Known rows, with every way that one mark hangs from another
N{A{J P S Y}}: [ 4.20 -4.27 -0.22  0.46  0.48 -0.27 -0.20 -3.17 -3.95  0.00 -2.13  0.34
 -1.38 -0.71  0.14  0.23 -0.43 -0.17]
E{W{A{S Y}}}: [ 1.01  4.72  0.21 -1.81  1.25 -0.15 -0.50  4.37  4.69  1.80  2.48 -2.28
  1.58 -0.64 -0.83 -1.10  0.63  0.40]
E{W{A}}: [-4.46  8.50 -0.90 -1.29  0.94  0.47  0.81  4.58  7.46 -0.17  4.23 -0.39
  4.71 -1.10 -0.61 -1.24 -0.54 -1.10]
P{A{N S W Y}}: [ 1.45 -1.47  0.97 -0.83 -0.54 -0.93 -0.45  0.52  0.74  3.83 -0.42  0.85
 -2.34  1.17  0.43 -0.25  1.54  1.23]
W{A}: [-3.80  6.13 -0.28  0.10  0.51  0.23  0.73  3.00  4.71 -1.07  2.31 -0.34
  4.99 -0.86  0.03 -1.35 -0.60 -1.78]
N{A{J P S W Y}}: [ 4.19 -5.22  0.14 -0.90  0.15 -0.45 -0.27 -2.61 -5.59 -0.29 -2.04  1.09
 -2.76 -0.62  0.63  0.26  0.51 -0.36]
N{A{J S W}}: [ 0.30  0.31  0.43 -0.90 -0.54  1.20  0.71 -1.44 -1.38 -1.64 -0.52  1.44
  0.93 -1.32 -0.03 -0.40  0.59  0.13]
N{A{P S W}}: [-0.86 -0.42 -0.59 -0.83  0.08  0.11  0.14  0.20 -3.99  0.58  1.79  0.97
  0.48 -0.74 -0.41 -0.10 -0.31 -0.30]
S{A}: [-4.28  4.46 -1.44  1.45 -0.08 -0.47  1.09 -0.07  1.07 -1.17  0.73  0.39
  4.39 -1.15 -0.29 -0.72  0.32 -1.61]
Y{A}: [-4.40  5.46  0.97  2.62 -0.54  0.56  0.25  0.22  5.14 -0.84  2.02  2.05
  4.11  0.21  0.09  0.74 -0.40 -0.87]
W{A{J N P S Y}}: [ 3.03 -3.74  0.06 -0.82  0.65 -0.45 -0.75  0.70 -1.58  0.55 -1.85 -3.37
 -2.79  0.54 -0.06 -0.43 -0.71  0.65]
N{A{J P S}}: [ 1.27 -1.85 -0.33  0.59  0.28  0.57  0.32 -2.38 -2.86 -0.97 -0.33  0.20
  0.23 -0.91 -0.27  0.10 -1.17 -0.17]
E{W}: [-3.42  7.53 -1.38  0.21  0.50  0.41  0.61  2.46  5.33 -0.44  3.74  1.69
  4.93 -0.55 -0.62 -0.23 -0.07 -1.06]
W{A{P S Y}}: [ 2.22 -0.69  0.52 -0.31  1.29 -1.20 -1.20  2.33 -1.01  1.19  0.82 -2.84
 -0.21  0.03  0.11 -0.72 -0.16 -0.83]
N{A}: [-3.87  4.97 -1.57  0.83 -0.11  0.88  1.61 -0.72  2.30 -0.89  1.24  2.93
  5.57 -1.48 -0.44 -0.64 -1.01 -0.97]
N{A{J P S W}}: [ 1.12 -2.90  0.02 -0.81 -0.07  0.39  0.21 -1.70 -4.58 -1.07 -0.14  0.99
 -1.25 -0.87  0.21  0.14 -0.12 -0.42]
P{A{S W Y}}: [ 2.91 -0.80  1.83 -0.31 -0.07 -1.41 -0.69  0.33  0.75  2.93  0.37  1.35
 -1.41  0.52  1.20 -0.32  2.08 -0.51]
S{A{J}}: [-2.12  2.06 -0.95  1.50 -0.19 -0.22  1.22 -2.03  0.52 -3.05 -1.19  0.33
  2.83 -1.32  0.31 -0.57  0.46 -1.64]

Rows
[ 1.21  0.20 -0.82  0.76 -0.03  0.29  1.22 -3.29  0.68 -1.76 -2.56  2.92
  2.29 -1.36  0.56 -0.32 -0.22 -1.10] -> N{A{J Y}}
[ 3.65 -3.80  1.49 -0.74 -0.68 -0.62 -0.30 -1.42  0.29  2.21 -2.39  0.68
 -3.94  1.01  1.06 -0.03  1.54  1.14] -> P{A{J N S W Y}}
[ 1.98 -3.33 -0.54 -0.68  0.09 -0.99 -1.16  1.08 -4.87  1.84 -0.18 -0.36
 -2.36  1.32 -0.18  0.44  0.63  0.62] -> A{N P S W Y}
[ 4.01 -5.76 -0.02 -0.58 -0.08 -0.67 -0.98 -0.76 -5.32 -0.03 -2.12 -0.60
 -4.02  1.17  0.44  0.66  0.73  0.57] -> A{J N P S W Y}
[-2.51  6.05 -0.32 -1.16  0.78  0.78  0.86  2.71  6.93 -1.90  2.36 -0.44
  2.90 -1.24 -0.07 -1.04 -0.40 -1.23] -> E{W{A{J}}}
[-0.64 -2.11  1.30  1.80 -0.56  0.76 -0.69 -1.18 -0.01  0.11 -0.27 -1.11
 -2.02  1.39 -0.47  1.61 -1.19  1.66] -> Y{A{J N P S}}
[-1.42 -0.02  2.05  0.93 -0.33 -0.21 -1.23  1.12 -1.18  0.59  2.53  0.13
 -0.86  0.91  0.14  1.37  0.35 -0.28] -> Y{A{P S W}}
[-1.40 -0.12  2.00  0.30 -1.44  1.29 -0.31 -0.24  1.38 -0.57 -0.36  0.06
 -1.42  1.00 -0.14  1.09  0.64  1.92] -> Y{A{J N S W}}
[-0.59 -3.19  1.69  0.44 -0.93  0.60 -0.78 -0.58 -1.87 -0.17 -0.21 -0.48
 -3.46  1.46  0.06  1.65 -0.13  1.45] -> Y{A{J N P S W}}
[-1.70 -1.07  1.55  1.41 -0.52 -0.16 -0.29 -1.47 -0.10 -2.38  0.51  2.12
 -1.30  0.55  1.36  1.58 -0.01 -1.73] -> Y{A{J P W}}
[-1.34  1.04  1.72  1.72 -1.08  1.53 -0.20 -0.94  2.97 -0.19 -0.48 -0.57
  0.04  0.92 -0.57  0.97 -0.39  2.23] -> Y{A{J N S}}
[ 0.95 -1.44 -0.54 -0.87  0.81 -0.72 -0.85  2.55 -1.09  2.39  0.18 -3.39
 -1.17  0.69 -0.69 -0.60 -0.81  0.82] -> W{A{N P S Y}}
[ 1.77 -3.41 -1.43  1.14  0.20 -0.71 -0.07 -1.94 -2.02 -0.85 -2.48  0.81
 -1.26  0.87  0.55  0.62 -0.79 -0.71] -> A{J N P Y}
[ 0.26 -4.16 -2.11  0.97 -0.02 -1.41  0.45 -2.95 -3.73 -0.82 -3.33 -0.52
 -1.92  0.04  0.20  0.22 -0.23 -0.55] -> S{A{J N P Y}}
[-2.86  3.39 -1.18 -2.18  1.00  0.36 -0.23  4.94  2.55  2.58  3.74 -3.48
  0.08  0.27 -1.76 -0.60 -1.40  1.53] -> E{W{A{N P S}}}
[ 0.37  0.77 -0.11  0.68 -0.40  1.15  0.08 -0.30  0.56 -0.87 -0.72 -0.87
  1.11  0.42 -0.60 -0.09 -0.20  1.30] -> A{J N S}
[-0.86  0.59 -0.98  0.50  0.40  0.24  0.24 -0.61 -2.35  0.82  1.54  0.33
  1.93 -0.80 -0.80 -0.15 -1.35 -0.10] -> N{A{P S}}
[ 0.28 -5.21 -1.69 -0.37 -0.36 -1.55  0.36 -2.30 -5.36 -1.00 -3.31  0.05
 -3.38  0.09  0.59  0.30  0.76 -0.80] -> S{A{J N P W Y}}
[ 1.20 -2.53  0.47 -0.33 -0.73 -0.81  0.45 -1.93  1.80  0.97 -2.47  2.69
 -2.58  0.77  1.68 -0.02  1.16 -0.38] -> P{A{J N W Y}}
[ 0.31 -0.32  0.30 -0.67 -0.79  0.96 -0.02  0.31 -1.09 -1.22 -0.68 -0.24
 -0.27  0.49 -0.21 -0.03  0.80  1.07] -> A{J N S W}
[ 1.72  1.66 -0.09 -2.26  0.60  0.65 -0.12  2.67  4.22  1.21 -0.28 -2.92
 -0.94 -0.13 -0.89 -0.86  0.14  2.00] -> E{W{A{J N S Y}}}
